Each row was made from one walk, in order. Every step used is in the known rows, and no mark comes twice. Write each row's walk.
Known rows
lugil, selanaz: [-0.15  0.09  0.11 -0.04  0.08  0.06  0.14 -0.05 -0.01  0.45  0.01  0.09
 -0.06 -0.27 -0.07  0.10 -0.29  0.10  0.10 -0.01  0.01  0.10 -0.26  0.04
  0.01]
selanaz, retep, kapi, dedaf: [-0.10  0.03 -0.19 -0.15  0.31 -0.02 -0.13  0.15  0.07 -0.08  0.28  0.01
  0.24  0.18  0.23  0.14  0.05  0.32  0.24 -0.36 -0.05  0.11 -0.24  0.29
 -0.20]
retep, kapi: [ 0.12  0.17  0.09 -0.06  0.26  0.05  0.02  0.01  0.12  0.26  0.16  0.12
 -0.04  0.04  0.02 -0.01 -0.17  0.05  0.18 -0.20  0.10  0.19 -0.14  0.29
 -0.06]
kisaf, kapi, vopu: [-0.02  0.11 -0.28  0.16  0.19 -0.04  0.18 -0.19  0.14  0.22  0.15 -0.20
 -0.33  0.04 -0.02  0.13 -0.32  0.06 -0.13 -0.09 -0.32 -0.16 -0.17  0.21
 -0.05]
lugil, selanaz, kisaf, kapi, vopu: [-0.27  0.17 -0.47  0.05  0.20 -0.03  0.32 -0.20  0.22  0.24  0.30  0.04
 -0.11  0.06 -0.19  0.27 -0.39 -0.01  0.05  0.08 -0.09  0.08 -0.32  0.05
  0.05]
lugil, kapi: [-0.13  0.24 -0.04  0.00  0.21  0.09  0.00 -0.05  0.12  0.27  0.14  0.14
 -0.10  0.07 -0.03 -0.06 -0.28  0.18  0.04 -0.15 -0.04  0.17 -0.21  0.28
 -0.07]
kapi, retep, selanaz, vopu: [ 0.03  0.31  0.06  0.05  0.17  0.27  0.61 -0.02 -0.08  0.03  0.02 -0.08
 -0.10 -0.13  0.00  0.02 -0.30  0.22 -0.15 -0.09  0.13 -0.14  0.01  0.23
 -0.27]
dedaf, kapi, kisaf, selanaz, vopu: [-0.20 -0.07 -0.03  0.16  0.39  0.01  0.56  0.07 -0.15  0.18  0.15  0.00
  0.11  0.25 -0.29  0.16  0.21  0.06  0.09  0.03 -0.07 -0.27 -0.17  0.14
  0.05]
retep, selanaz, vopu, kapi: [ 0.03  0.16 -0.12  0.20  0.25  0.03  0.26 -0.17 -0.17  0.18 -0.02 -0.33
 -0.20  0.09  0.05 -0.01 -0.36  0.30 -0.18  0.00  0.13 -0.06  0.16  0.30
 -0.35]
kapi, kisaf: [-0.12 -0.01  0.10  0.05  0.11 -0.14  0.31  0.00  0.03  0.26  0.11 -0.01
  0.14 -0.08 -0.21  0.23 -0.13 -0.15 -0.05 -0.02  0.39 -0.09 -0.05  0.35
  0.14]
selanaz, kisaf: [-0.03 -0.06 -0.16  0.08  0.05 -0.21  0.31 -0.12  0.00  0.11  0.14  0.01
  0.10 -0.05 -0.06  0.18 -0.23 -0.20  0.21 -0.05  0.45  0.17 -0.03  0.12
  0.17]
vopu, kapi, kisaf, selanaz, retep: [-0.19 -0.11  0.18  0.01  0.08 -0.50  0.18  0.11 -0.07  0.04 -0.06 -0.03
  0.03  0.14 -0.21  0.35  0.15  0.26  0.13 -0.02  0.01  0.05 -0.05  0.36
  0.02]
kisaf, kapi: [-0.08  0.11 -0.16  0.02  0.09 -0.07  0.10 -0.10  0.15  0.17  0.03 -0.07
 -0.19 -0.12  0.03 -0.02 -0.26 -0.09 -0.03 -0.13 -0.08 -0.09 -0.09  0.27
 -0.14]
kisaf, selanaz, retep, kapi: [ 0.00  0.07  0.18 -0.26  0.14 -0.23  0.04  0.15  0.02  0.02  0.09  0.25
 -0.11  0.07  0.00  0.10  0.23  0.31  0.38 -0.25 -0.31  0.28 -0.27  0.26
 -0.11]
dedaf, kapi, kisaf, selanaz: [ 0.05 -0.03 -0.03  0.05  0.15 -0.18  0.44  0.18  0.00  0.23  0.05  0.10
  0.11  0.16 -0.39  0.31  0.26  0.04  0.25 -0.10 -0.01  0.01 -0.06  0.19
  0.19]
kisaf, selanaz: [ 0.05  0.06  0.18 -0.03  0.02 -0.24  0.39 -0.01  0.01  0.32 -0.02  0.01
 -0.19 -0.13 -0.08  0.15  0.03  0.05  0.25 -0.14 -0.23  0.05 -0.12  0.08
  0.14]
kisaf, kapi, retep: [-0.04  0.33  0.06  0.05  0.06  0.09  0.25  0.03  0.23  0.02 -0.04  0.01
 -0.13 -0.15  0.00  0.04 -0.34 -0.03 -0.06 -0.17 -0.03 -0.14 -0.15  0.29
 -0.10]
kapi, vopu: [ 0.07 -0.02 -0.03  0.18  0.18 -0.07  0.26 -0.19 -0.06  0.30  0.12 -0.21
 -0.26  0.02 -0.05  0.24 -0.26  0.14 -0.07 -0.07 -0.11 -0.03 -0.16  0.12
  0.14]
retep, selanaz: [ 0.26  0.11 -0.11 -0.10 -0.04 -0.07  0.31 -0.04 -0.01  0.22  0.00 -0.08
 -0.10 -0.23 -0.05  0.10 -0.21  0.09  0.02 -0.17  0.19  0.14  0.14  0.25
 -0.15]
vopu, kapi, kisaf: [-0.09  0.02  0.10  0.22  0.20 -0.23  0.15 -0.05  0.03  0.30  0.00 -0.15
  0.05  0.11 -0.19  0.23 -0.29  0.03 -0.09  0.03  0.41 -0.04  0.06  0.41
  0.06]
retep, selanaz, vopu: [ 0.00  0.11 -0.13  0.02  0.18  0.11  0.44 -0.13 -0.18  0.18  0.09 -0.19
 -0.14 -0.10  0.05 -0.05 -0.22  0.10 -0.12 -0.07  0.09 -0.12  0.06  0.21
 -0.30]
dedaf, kapi: [ 0.19 -0.10 -0.10  0.14  0.16  0.03  0.06  0.03 -0.10  0.18 -0.04 -0.06
 -0.06  0.05 -0.09  0.07 -0.09  0.11  0.12 -0.15  0.09  0.08 -0.07  0.08
  0.03]
dedaf, kapi, kisaf: [ 0.03 -0.12 -0.10  0.13  0.20 -0.02  0.24  0.12 -0.05  0.17  0.06  0.01
  0.18  0.09 -0.30  0.22  0.00 -0.03  0.05 -0.06  0.33 -0.04 -0.03  0.28
  0.09]
lugil, selanaz, retep: [-0.24 -0.13  0.11 -0.19  0.01 -0.06 -0.02  0.05 -0.17  0.17 -0.02  0.16
 -0.04 -0.27 -0.01  0.14 -0.12  0.29  0.08 -0.04 -0.04  0.17 -0.36  0.06
 -0.13]
retep, selanaz, kisaf, kapi: [ 0.05  0.23 -0.59 -0.10 -0.02 -0.17  0.37 -0.10  0.20 -0.05  0.14  0.03
 -0.01 -0.06 -0.11  0.12 -0.24 -0.18  0.13 -0.10  0.31  0.16  0.15  0.29
 -0.21]

Write each row's walk
[-0.28  0.33  0.05 -0.09  0.20 -0.11  0.38  0.09  0.22  0.33  0.21  0.29
  0.08  0.16 -0.35  0.20  0.06  0.08  0.20 -0.11 -0.11  0.10 -0.21  0.37
  0.08]  lugil, kapi, kisaf, selanaz
[-0.28  0.12 -0.67  0.08  0.23 -0.15  0.28 -0.06  0.29 -0.03  0.30 -0.14
  0.27  0.09  0.10  0.19 -0.21 -0.23  0.19 -0.18  0.14 -0.13 -0.05  0.19
 -0.01]  selanaz, kisaf, kapi, dedaf
[-0.08  0.47 -0.15  0.02  0.20  0.28  0.48 -0.02  0.11 -0.06  0.04 -0.09
 -0.18 -0.07  0.01 -0.07 -0.36  0.12 -0.19 -0.11 -0.05 -0.28 -0.03  0.34
 -0.44]  kisaf, kapi, retep, selanaz, vopu
[ 0.42  0.23 -0.13  0.01  0.01  0.23  0.37  0.19 -0.01  0.01 -0.09  0.03
 -0.03 -0.01 -0.18  0.17 -0.14  0.31  0.12 -0.25  0.20  0.16  0.06  0.19
 -0.16]  dedaf, kapi, retep, selanaz
[-0.06  0.29 -0.89 -0.07  0.11 -0.15  0.41 -0.04  0.28 -0.06  0.29 -0.14
  0.25  0.06  0.01  0.24 -0.17 -0.12  0.18 -0.22  0.18  0.02  0.17  0.27
 -0.19]  retep, selanaz, kisaf, kapi, dedaf
[-0.20  0.04 -0.14 -0.02  0.06 -0.08  0.30 -0.08  0.04  0.27  0.12  0.19
  0.12 -0.19 -0.13  0.24 -0.28 -0.10  0.27  0.06  0.34  0.26 -0.21  0.00
  0.15]  lugil, selanaz, kisaf
[-0.52  0.10  0.12  0.22  0.42  0.06  0.27 -0.10 -0.09  0.42  0.08 -0.13
  0.10  0.12 -0.18  0.14 -0.36  0.18 -0.21  0.23  0.23 -0.21 -0.20  0.29
 -0.10]  lugil, selanaz, vopu, kapi, kisaf
[ 0.30  0.38  0.08  0.10  0.02  0.01  0.28  0.04  0.08  0.10 -0.19 -0.14
 -0.15 -0.01 -0.06  0.20 -0.39  0.35 -0.03 -0.14  0.25  0.16  0.18  0.31
 -0.20]  vopu, kapi, retep, selanaz
[-0.19  0.17 -0.44  0.06  0.21 -0.06  0.13 -0.03  0.23  0.12  0.17 -0.22
  0.09 -0.01  0.15  0.09 -0.22 -0.04  0.05 -0.25 -0.17 -0.23 -0.10  0.22
 -0.12]  kisaf, kapi, dedaf
[ 0.21  0.10  0.08  0.16  0.13  0.20  0.19  0.14 -0.01  0.05 -0.08  0.03
 -0.01  0.02 -0.11  0.13 -0.17  0.19  0.08 -0.20  0.13  0.03 -0.13  0.10
  0.03]  dedaf, kapi, retep
[ 0.11  0.18 -0.04  0.08  0.37  0.09  0.12 -0.11  0.11  0.34  0.31 -0.02
 -0.21  0.21 -0.03  0.16 -0.22  0.24  0.05 -0.16 -0.15  0.13 -0.21  0.24
  0.03]  retep, kapi, vopu
[-0.03 -0.03  0.08 -0.18  0.17 -0.07 -0.16  0.09 -0.03 -0.03  0.13  0.19
 -0.04  0.07  0.09  0.03 -0.03  0.24  0.21 -0.22  0.00  0.25 -0.23  0.35
 -0.21]  selanaz, retep, kapi
[-0.16  0.07 -0.37  0.07  0.08 -0.19  0.24 -0.12  0.20  0.01  0.16  0.01
  0.00 -0.01 -0.03  0.10 -0.28 -0.30  0.14 -0.06  0.25  0.02 -0.04  0.25
 -0.03]  selanaz, kisaf, kapi
[-0.34  0.07  0.11 -0.31  0.26  0.01 -0.01  0.20  0.05  0.13  0.22  0.40
  0.24  0.04 -0.20  0.21  0.01  0.20  0.16 -0.04  0.18  0.21 -0.39  0.40
 -0.15]  lugil, selanaz, retep, kapi, kisaf
[ 0.21  0.31 -0.14 -0.05 -0.07 -0.03  0.59  0.04  0.09 -0.07  0.06  0.09
  0.12 -0.11 -0.14  0.30 -0.26 -0.03  0.19 -0.12  0.56  0.26  0.11  0.22
 -0.02]  kapi, retep, selanaz, kisaf
[-0.04 -0.22 -0.02 -0.09  0.07 -0.29  0.28  0.25 -0.16 -0.04  0.01  0.13
  0.13  0.15 -0.34  0.34  0.41  0.20  0.24 -0.13 -0.05  0.06 -0.17  0.22
  0.04]  dedaf, kapi, kisaf, selanaz, retep
[-0.31  0.16 -0.11  0.31  0.47 -0.12  0.36 -0.10 -0.04  0.25  0.10 -0.42
  0.00  0.29  0.17  0.13 -0.08  0.35  0.10 -0.09 -0.35 -0.30 -0.07  0.06
 -0.06]  kisaf, selanaz, vopu, kapi, dedaf
[ 0.13  0.22 -0.72  0.01  0.07 -0.15  0.47 -0.19  0.19  0.01  0.28 -0.12
 -0.16  0.12 -0.17  0.28 -0.29 -0.01  0.04 -0.09  0.03  0.11  0.07  0.25
 -0.11]  retep, selanaz, kisaf, kapi, vopu
[-0.08 -0.12  0.19 -0.17 -0.07 -0.36  0.19  0.07 -0.17  0.03 -0.07  0.05
 -0.15 -0.14 -0.01  0.20  0.18  0.23  0.24 -0.16 -0.27  0.11 -0.21  0.13
 -0.02]  kisaf, selanaz, retep
[ 0.22  0.36 -0.14  0.13  0.01 -0.10  0.43  0.01  0.11 -0.06 -0.04 -0.03
  0.03  0.09 -0.12  0.34 -0.40  0.16  0.17 -0.10  0.56  0.31  0.22  0.29
 -0.07]  vopu, kapi, retep, selanaz, kisaf
[-0.15  0.09 -0.03 -0.19  0.31  0.11 -0.04  0.03 -0.04  0.20  0.26  0.21
 -0.13  0.13 -0.03  0.18 -0.12  0.52  0.11 -0.09 -0.31  0.28 -0.53  0.15
 -0.13]  lugil, selanaz, retep, kapi, vopu
[-0.08  0.07 -0.51  0.17  0.18 -0.17  0.32 -0.23  0.18  0.07  0.29 -0.13
 -0.14  0.15 -0.11  0.26 -0.31 -0.11  0.01 -0.02  0.01 -0.03 -0.14  0.18
  0.06]  selanaz, kisaf, kapi, vopu
[-0.07  0.07 -0.19  0.26  0.26 -0.12  0.05 -0.06  0.05  0.23  0.05 -0.39
  0.11  0.18  0.16  0.19 -0.32  0.26  0.03 -0.17  0.06 -0.08  0.03  0.18
  0.00]  vopu, kapi, dedaf
[ 0.18  0.10 -0.37 -0.09 -0.06 -0.19  0.44 -0.06  0.02  0.08  0.12  0.01
  0.05 -0.10 -0.12  0.23 -0.21 -0.09  0.20 -0.09  0.47  0.28  0.18  0.18
 -0.04]  retep, selanaz, kisaf
[-0.23  0.03  0.16  0.09  0.26 -0.07  0.49 -0.12 -0.13  0.26  0.06 -0.10
 -0.19 -0.02  0.00  0.03 -0.01  0.09  0.09 -0.01 -0.29 -0.20 -0.17  0.04
 -0.02]  kisaf, selanaz, vopu
[-0.21 -0.16  0.18 -0.17  0.00 -0.42  0.37  0.17 -0.09  0.03  0.06  0.12
  0.09 -0.05 -0.22  0.34  0.27  0.09  0.16 -0.07 -0.03 -0.01 -0.18  0.30
  0.07]  kapi, kisaf, selanaz, retep
[ 0.25 -0.11 -0.22  0.25  0.26  0.07  0.19 -0.09 -0.12  0.24  0.11 -0.20
 -0.19  0.24 -0.13  0.22 -0.14  0.27 -0.01 -0.14 -0.15  0.03 -0.16  0.03
  0.12]  dedaf, kapi, vopu
[ 0.03 -0.02 -0.04 -0.07  0.29 -0.02 -0.08 -0.02 -0.04  0.02  0.26  0.02
 -0.18  0.23  0.03  0.19 -0.07  0.39  0.08 -0.20 -0.24  0.21 -0.34  0.27
 -0.10]  selanaz, retep, kapi, vopu
[-0.38  0.04  0.10  0.07  0.29  0.22  0.28 -0.13 -0.16  0.40  0.09 -0.01
 -0.08 -0.15  0.01 -0.04 -0.31  0.12 -0.06  0.11 -0.04 -0.15 -0.34  0.01
 -0.12]  lugil, selanaz, vopu
